In the rows, 128 means zero.
Known rows, with every step that occurs
fesof/ninev/zabos: [167 138 133 124 158 105 116 105 131 115 117 105 148 116 131  69 112  93
 181 134  99 105 128 129 138 120 131 167 160 121 129  89 123 117 122 139
 128 125 139 125 131 126 122 184 168]
zabos/ninev/tonim/moreb: [ 94  96 142 112 153 113 122 136 144  86 132 134 137 128 156  91 136 149
 129 114 147 132 152 130 104 124 138 118 128  91 236 111 148 109 101 111
 136 109 126 205 120 159 108 104 120]
moreb/tuli/zabos: [137 114 112 115 170 135 130 196 124 107 111 104 139 117 144 132 116 123
 216 120 133  84 142 101 143 143 125 148 153 165 120  96 122 112 120 137
 119 149 108 181 140 130 132 120 110]
zabos/ninev/tonim: [109 116 146 115 157 116 126 132 142 100 127 135 138 130 157  91 131 155
 121 114 146 108 153 126 102 117 131 113 134 101 220 109 134 106 111 142
 133 103 121 133 109 160 103  99 116]
tuli/moreb: [138 119 119 139 154 123 123 162 127 113 126  91 124 111 145 156 117 121
 127 127 153  66 142 104 124 126 127 148 149 199 106  89 157 115 161 147
 137  95 100  50 142 118 134 109 127]
fesof/moreb: [128 114 121 135 158 109 119 145 124 110 106  94 117 114 154 155 111 103
 122 131 146 120 166 121 127 126 113  99 148 158 127 102 114 120 155 131
 140 108 125 108 148 122 127 102 135]
nekof/ninev/tonim: [131  95 128 112 158 126 115 156 139 101 146 126 140 131 157 147 131 160
 126 137 148 115 139 148  88 135 130 140 130 152 181  95 121 107 111 150
 127 108 105  75 146 116  72 113 139]
nekof/ninev/nupi: [145 112 109 137 155 128 114 172 127 129 109 134 133 122 142 212 181 129
 130 142 133 117 123 157 106 132 115 141 158 147 145 106 143 116 129 147
 118 110 107  76 162 114 104 115 110]
ninev/zabos/sorip/moreb/tuli: [195 103 107 111 169 120 114 130 118 109  89 115 155 125 119 111 128  94
 165 126  98 114 120 150 114 112 135 144 132  91 143 112 153 113  37 138
 115 129 129 209 143  48 127 116 156]
ninev/zabos: [174 122 117 143 156 110 117 144 121 115 102 108 144 122 134 107 125  95
 181 136  86 104 137 127 107 131 125 130 145 157 133  97 126 113 134 146
 134 109 118 129 131 123 131 119 154]
tonim/ninev/nupi: [114 134 115 167 157 131 110 164 127 112  88 146 131 121 138 143 176 122
 134 123 141 116 117 148 125 119 114 147 143 138 158 107 160 119 135 141
 134 106 128 171 122 121 136  59 103]
sorip/zabos/ninev: [137 138 146 111 156  98 133 121 124 108 126  85 139 112 139 122 111 119
  61 125 152 100 161 102 111 133 140 121 150 101 144 118 129 111 155 141
 140 101 134 147 128 156 135  97 112]
nekof/ninev/nupi/moreb/tuli: [140 119 103 112 171 142 116 177 125 127  90 134 129 129 141 183 177 141
 125 130 149  81 110 149 104 125 114 143 156 164 159 108 123 114 177 132
 113 175 106 176 165 119  90 114 114]
zabos/sorip/moreb/tonim/ninev/nupi: [132 110 102 133 138 133 114 159 130 115  75 145 155 137  95 112 185 127
 121 138 156 131 116 167 174 108 128 156 121  68 160 123 186 113  37 157
 130  64 141 194  85  47 126  50  85]
fesof/ninev: [126 130 134 117 156 106 116 122 134 115 136  87 138 112 144 119 110 122
 129 122 149  97 134 118 152 108 130 169 165 138 107  87 130 121 112 138
 140 118 142 131 145 131 119 180 133]
nekof/ninev/zabos/sorip: [207 107 110 108 154 108 113 143 123 121 107 114 155 127 136 157 136 103
 165 151  89 105 127 154 101 121 119 115 133  59 142 116 111 101 126 146
 111  79 125  75 161  39  94 115 146]
tuli/zabos/ninev/tonim: [116 107 142 119 154 124 133 164 145  96 128 141 130 134 159  72 137 150
 210 120 137  96 158 118 121 138 129 116 138  79 224 105 128 107 105 145
 129 100 109 100 109 164 110 107  97]
zabos/sorip/moreb/nekof/ninev/nupi: [150  82 105  92 170 144 109 142 122 133 108 171  76 139 133 206 186 135
 129 116 148 130 101 156 100 113 121  96 141  82 160 128 164 107  38 133
 136  69 113  79 185  38 109  95 103]
moreb/nupi: [132 127 124 164 148 122 119 138 126 104 129  78 142 126 143 177 151 128
 113 138 134  97 126 125 112 117 123 130 155 172 112  95 107 126 131 120
 154  98 133 143 121 129 135 110 132]
nekof/ninev/tonim/moreb/sorip/zabos: [125  86 125  80 164 138 130 126 134  88 142 129 147 128 149 142 129 167
  72 211 170 154 151 156  85 159 150 146 115 167 170  90 127 110 124 107
 130 148 118 155 121 110  76 121 160]
tonim/moreb/nekof: [ 95  97 119  98 168 134 119 135 125 110 124 125  64 130 147 147 116 129
 140  90 139 117 140 111 114 129 131  89 153 177 135 103 141 119 116 100
 156  97 115 213 170 124 126 103 127]
nupi/ninev/tonim/moreb: [101  79 128 139 159 121 114 122 146  96 179 124 136 128 153  68 122 156
 130 105 158 132 148 139 110 125 147 155 130 219 161  98 148 111  97 114
 132 119 121 227 132 114  77  96 106]
fesof/moreb/nupi: [131 117 123 160 151 126 111 123 122 102 114  86 132 127 153 174 144 112
 120 143 150 122 140 124 115 124 105  81 149 159 128 104  83 129 157 107
 150 104 138 102 126 124 132 103 133]
nekof/ninev/tonim/moreb/fesof: [115  79 122  75 161 143 111 148 135  87 142 131 146 143 157 130 135 171
 131 129 139 147 152 150  84 137 135 138 128 130 191  74 117 110 101 108
 114 118 116 154  66 111  74 115 130]
ninev/zabos/sorip/moreb: [200  96 115 138 153 103 114 127 118 108  92 117 152 124 119 119 125  91
 165 141  96 119 126 148 117 112 141 136 134  83 154 106 152 103  33 144
 121  78 132 143 132  47 137 116 144]
sorip/zabos: [149 131 130 143 154 109 130 132 120 110 126  84 131 112 135 140 105 119
  69 124 158 108 152 115 113 137 143 141 147 177  95  96 130 122 153 141
 139  98 126 155 134 120 130 114 134]
sorip/moreb: [139 102 117 135 154 109 115 153 128 105 110  97 131 111 140 155 104 119
 121 127 139 113 142 119 124 120 138 151 146 167 139  94 160 111  29 138
 148 104 132 151 138 124 133 112 118]
moreb/nupi/ninev/zabos/sorip: [190 113 122 170 151 116 105 103 128 109 151  90 172 136 124 103 166 101
 157 138  96  94 115 150 109 105 122 126 133 138 105 117 100 108 129 122
 131  83 139 150 122  37 114  91 126]
tuli/moreb/sorip/zabos: [152 130 121 111 157 132 142 139 123 104 118  91 137 110 136 157 109 124
  62 204 160  70 152 110 124 135 135 162 145 225  73  89 158 118 185 134
 144 135 114  50 113 110 137 112 146]
ninev/zabos/sorip/moreb/nupi: [200 106 115 165 145 110 109 110 115 101 100 107 163 136 118 130 157  99
 154 152  96 119 107 154 108 108 132 119 128  88 143 102 126 115  41 121
 136  72 144 138 111  48 141 111 153]
nupi/moreb/tuli: [130 125 114 115 169 125 117 159 124 112  98  98 123 115 147 130 109 132
 118 117 139  60 132 113 123 121 130 138 155 192 131  98 115 117 172 119
 128 170 122 242 148 134 115 113 114]
ninev/tonim: [117 111 129 144 156 119 122 150 139  96 128 130 133 128 154 106 117 157
 129 124 148 109 147 143 101 122 137 139 132 177 167  94 140 116 112 146
 132 105 115 133 126 121 108 118 135]
moreb/sorip/zabos/ninev/tonim: [121 126 145  91 157 123 141 109 136  89 134 128 147 133 144  89 122 155
  61 200 155 121 164 135 101 136 145 135 135 126 186 111 131 113 138 130
 140 150 131 130  84 152 112 108 128]
tonim/moreb/sorip/zabos/ninev: [123 117 129  80 160 116 137 117 128  97 115  99 142 120 135 133 117 119
  59 201 149 129 167 111 128 139 146 133 147 111 165 112 147 116 135 104
 139 143 137 215 112 154 137 102 119]
moreb/sorip: [135 120 112 114 163 127 124 163 125 107 114 103 137 121 150 176 114 128
 120 215 126  93 149 130 142 123 123 157 153 199 122  98 133 111 123 135
 143 144 121 127 129 122 129 113 127]

Rows
[156 115 112 110 168 129 123 182 122 104 114 109 139 125 141 142 126 121
 204 118 138  76 142 129 150 128 120 139 149 102 128 118 126 112 116 143
 114 120 120 177 146  59 137 121  96] => moreb/tuli/zabos/sorip
[166  82 108  70 170 129 113 123 121 115 119 148  92 145 137 153 145 111
 185 117  92 124 126 142  85 131 127  64 131  62 163 123 120 100 115 102
 126  73 111 148 189  35  96 102 157] => tonim/moreb/nekof/ninev/zabos/sorip
[167  82 125 161 145 122 109 132 133 103 160  85 148 132 125 124 151 124
 196 131 141  93 130 124 141 119 132 149 144 130 117 114 124 111  23 120
 142  71 138 143 125  46 123  95  61] => tuli/zabos/sorip/moreb/nupi/ninev
[132 130 110 148 155 141 113 162 125 118  78 141 127 137 139 144 167 135
 135 126 125  80 129 143 117 121 118 146 160 178 149  77 129 110 183 127
 128 130 114 168  50 126 135 107  97] => ninev/nupi/moreb/fesof
[138 124 116 119 157 124 123 155 128 111  96  96 130 131 148 126 107 137
 125 131 126  62 155 115 116 117 129 133 156 176 136  73 105 114 171 128
 133 123 119 174  57 132 123 107 109] => nupi/moreb/fesof
[140 120 118 109 158 135 121 159 123 106 113  96 139 114 145 172 114 125
 123 210 138  68 144 108 139 122 127 167 152 221  97  89 159 113 161 136
 136 140 111  37 123 112 135 115 137] => tuli/moreb/sorip
[147 130 120 112 155 118 134 134 120 102 116  92 136 117 138 156 106 126
  61 211 146 102 159 124 121 138 138 151 149 202  90  95 128 125 150 131
 142 143 129 139 114 121 126 114 136] => moreb/sorip/zabos
[142 100 116 107 152 120 114 151 125 100 110  94 141 126 135 138 103 130
 118 129 124 116 151 116 117 115 136 161 149 157 134  73 147 113  32 140
 138 111 131 153  57 123 132 106 115] => sorip/moreb/fesof
[152 112  99 115 160 139 120 169 124 123  83 145 130 128 146 207 180 139
 121 223 128  86 123 155 122 127 109 150 157 177 155 101 119 111 176 128
 123 162 103  90 137 115  95 113 109] => nekof/ninev/nupi/moreb/sorip
[115 135 112 138 168 145 122 199 128 113  65 157 126 124 140 101 179 128
 225 114 141  68 122 127 141 138 115 149 150 138 170 106 139 113 174 129
 113 164 109 240 116 142 129  66  79] => tonim/ninev/nupi/moreb/tuli/zabos
[100 105 150 106 151 111 131 102 139  86 140 128 139 125 147  73 128 145
  66 114 169 146 164 128  87 140 156 115 125  93 215 113 146 111 126 111
 141 107 128 216 106 156 111 110 131] => sorip/zabos/ninev/tonim/moreb
[124 129 130 139 157 118 121 154 133 121 103 141 135 128 135 152 183 118
 125 125 137 105 132 130 125 116 113 128 159  92 191 120 159 110 136 141
 131 101 119 129 125 155 144  93  92] => zabos/ninev/nupi
[105  87 132 111 151 121 129 156 142  90 134 148 133 139 155  73 140 148
 218 107 136 121 160 115 124 149 138 115 143  73 251 106 143 101  97 112
 127  99 114 180 109 166 114 114  97] => tuli/zabos/ninev/tonim/moreb
[145 100 144  82 156 126 111  96 146  83 138 131 157 137 137  57 127 158
 124 120 154 131 140 164 122  98 145 182 123  71 167  81 144 117   4 139
 133 108 151 144  43  50 104 183 129] => zabos/sorip/moreb/fesof/ninev/tonim
[134 102 109 111 138 125 118 144 124 106  81 100 148 129 106  91 123 130
 113 140 156 118 136 139 176 106 131 145 124  75 138 116 155 105  29 157
 141  62 150 200  91  52 115  46  91] => zabos/sorip/moreb/tonim/ninev
[129 133 118 126 141 125 145 127 127 128  81 124 138 139  98  82 172 135
  64 130 165  89 140 129 160 127 128 122 156 110 170 122 134 112 205 134
 132 101 132 189  77 157 118  88  84] => sorip/zabos/ninev/nupi/moreb/tonim
[131 117 137 112 152 110 124 175 133 110 115 109 139 121 146 124 128 114
 207 121 122  79 162  92 142 135 123 119 164  72 175 113 126 105 124 142
 132  91 115 102 125 170 136 107  82] => tuli/zabos/ninev
[114  98 115  95 174 148 115 145 124 131 112 164  65 137 151 205 173 124
 138 115 151 136 123 139  97 136  94  50 155 136 146 119 122 115 163 122
 142 106 109  38 187 110  99  89 125] => fesof/moreb/nekof/ninev/nupi
[112 100 129 114 160 137 132 119 134  80 136 137 140 127 143 103 116 160
  71 193 168 151 157 147 106 141 157 154 123 199 159  91 148 117 125 103
 138 157 121 212  96 116 111 122 157] => ninev/tonim/moreb/sorip/zabos
[127 134 132 143 158 117 111 130 137 121 121 130 133 120 131 138 167 126
 132 123 146 109 115 146 148 110 121 183 166 138 130  93 155 123 124 143
 132 125 132 127 134 119 124 184 127] => fesof/ninev/nupi
[149  81 114  65 167 127 115 127 125 119 123 127  72 133 136 191 125 136
 121 116 146 114 125 133 100 117 127  97 136  83 141 126 139 106  27 134
 148  63 125  81 194  41  99  97 109] => zabos/sorip/moreb/nekof/ninev
[138 137 132  85 156 113 140 122 131 103 113  89 146 118 137 140 114 124
  55 211 143 102 167 110 129 132 138 138 149 122 143 113 128 111 153 131
 142 145 139 138 108 160 132 102 113] => moreb/sorip/zabos/ninev
[199 119 114 145 158 107 114 131 121 109  99 119 148 125 130 121 134  90
 168 134  89  98 132 146 111 116 125 119 137  92 144 113 126 108 130 147
 119  77 123 138 137  50 130 115 153] => ninev/zabos/sorip
[101 127 104 143 145 140 119 155 129 118  66 141 137 136 121 102 170 119
 138 141 162 139 142 145 176 128 100 103 142 126 151 114 145 121 166 147
 131 104 131 147  84 119 121  35 102] => fesof/moreb/tonim/ninev/nupi
[137 119 128 170 150 121 113 117 136 109 175  68 148 123 144 142 148 132
 112 132 138  85 126 121 119 114 121 143 156 221  88 101 103 120 127 112
 145 107 144 155 127 115 109  93  94] => moreb/nupi/ninev
[124 107 129 165 155 123 115 110 136 111 157  75 140 125 148 135 143 110
 115 136 157 117 142 120 125 115 112  98 150 206  98 110  91 125 156 106
 151 112 142 121 135 115 107  80  94] => fesof/moreb/nupi/ninev
[175 122 129 180 151 120 114 104 131 112 148  82 166 134 135  93 156 107
 165 142  89 103 115 129 105 119 121 138 148 203 104  99  99 116 133 119
 147 109 130 147 117 113 106  93 128] => moreb/nupi/ninev/zabos
[159 101 123 155 146 118 106 123 120  97 126  91 145 125 130 180 153 127
  98 140 146 115 120 142 118 103 132 131 139 108 135 107 132 116  28 121
 150  71 150 153 126  48 143 111 116] => zabos/sorip/moreb/nupi
[190 109 110 117 156 113 118 149 122 116 109 103 151 127 135 154 131 105
 170 151  82 111 130 133  96 135 120 126 140 120 136  95 112 110 131 142
 119 109 117  77 159 117  93 117 160] => nekof/ninev/zabos
[106  82 120  78 173 140 114 151 139  91 144 129 142 133 155 133 132 168
 129 119 160 142 136 149  88 135 140 142 124 155 194  96 130 115 101 115
 115 165 112 221 155 118  68 116 148] => nekof/ninev/tonim/moreb/tuli
[209  87 113 126 149 119 104 117 117 102 108 104 168 141 121 170 170 102
 154 165  96 130 103 155  88 121 121 115 128  56 152 111 110 104  33 126
 132  74 142  88 133  38 107 112 155] => nekof/ninev/zabos/sorip/moreb/nupi
[122 100 134 143 162 119 113 131 146 109 171 120 135 127 158  69 115 153
 127 113 152 105 148 138 106 114 136 152 138 224 138  98 131 114 106 139
 135 121 125 147 128 112  76  93 106] => nupi/ninev/tonim
[115 100 108 107 160 121 119 148 128 100 110 111 136 119 145 171 114 123
 124 204 130 115 154 126 144 128 140 148 144 189 141  99 149 112 114 110
 140 141 125 203 128 126 128 117 134] => tonim/moreb/sorip
[142 118 120 110 163 120 132 122 121 101 108  99 134 116 143 153  99 111
  67 213 162 131 173 120 128 145 122 111 146 190 104 100 109 118 177 122
 148 150 131 109 121 116 130 109 140] => fesof/moreb/sorip/zabos
[121 120 121 108 175 139 125 177 130 118  88 149 136 132 144 127 178 103
 222 119 139 115 148 117 147 139  99  94 162  65 207 128 136 117 158 133
 116 151 115 133 128 164 142  96  83] => fesof/moreb/tuli/zabos/ninev/nupi
[124 131 120 122 156 133 125 155 130 120  78 153 129 128 140 153 174 130
 122 206 126  74 134 134 142 122 117 136 158 129 200 122 143 110 179 126
 130 160 122 150 105 159 134 103  90] => zabos/ninev/nupi/moreb/sorip
[ 79 101 147  74 168 137 135  89 140  93 150 159  75 139 149  65 121 162
  75  84 172 143 147 119  75 147 154  64 128 101 216 114 144 110 131  92
 162  95 127 216 131 153 110  95 130] => sorip/zabos/ninev/tonim/moreb/nekof
[117 111 114 115 137 120 128 151 133 105  89  90 147 123 115  83 116 134
 124 139 150 123 136 123 175 119 135 161 134 134 140 102 160 109  32 152
 146  86 144 197  86 123 116  48 104] => sorip/moreb/tonim/ninev
[121 103 119  72 165 138 124 153 129 123 139 117  71 135 152 191 119 142
 128 117 139  99 128 114  96 131 116  86 149 153 126 107 110 116 125 129
 149  94 113  73 195 117  91 100 124] => moreb/nekof/ninev
[100 112 150 133 149 126 131  82 136  78 146 111 150 139 141  88 164 154
  61 118 171 147 144 129  73 140 152 102 123  96 205 107 121 119 126  83
 150  98 147 223  89 154 120 108 137] => sorip/zabos/ninev/tonim/moreb/nupi
[178 100 124 170 151 116 121  99 128 109 144  88 163 129 126  88 146 101
 161 138  90 116 103 129 104 116 134 143 141 197 121  95 128 111  39 116
 150 107 139 154 113 113 115  91 128] => sorip/moreb/nupi/ninev/zabos
[211  92 107  75 169 121 114 142 119 104 101 115 162 127 126 142 137 100
 160 147  98 121 115 153 102 123 134 139 124  62 152 114 140 106  35 146
 108 130 126 149 162  41  93 113 156] => nekof/ninev/zabos/sorip/moreb/tuli
[130 113 115 114 164 126 121 148 122 109  95 105 126 122 156 167 110 109
 122 211 139 128 166 128 149 123 112 112 153 187 124 105 116 120 152 127
 142 154 136  92 127 121 126 105 131] => fesof/moreb/sorip
[157 138 129 141 156 111 119 139 126 103  81 119 152 119 139  77 121  98
 184 136  90 102 132 129 108 126 123 134 131 115 146  96 130 106 130 139
 130 103 127 176 114 128 128  61 148] => tonim/ninev/zabos
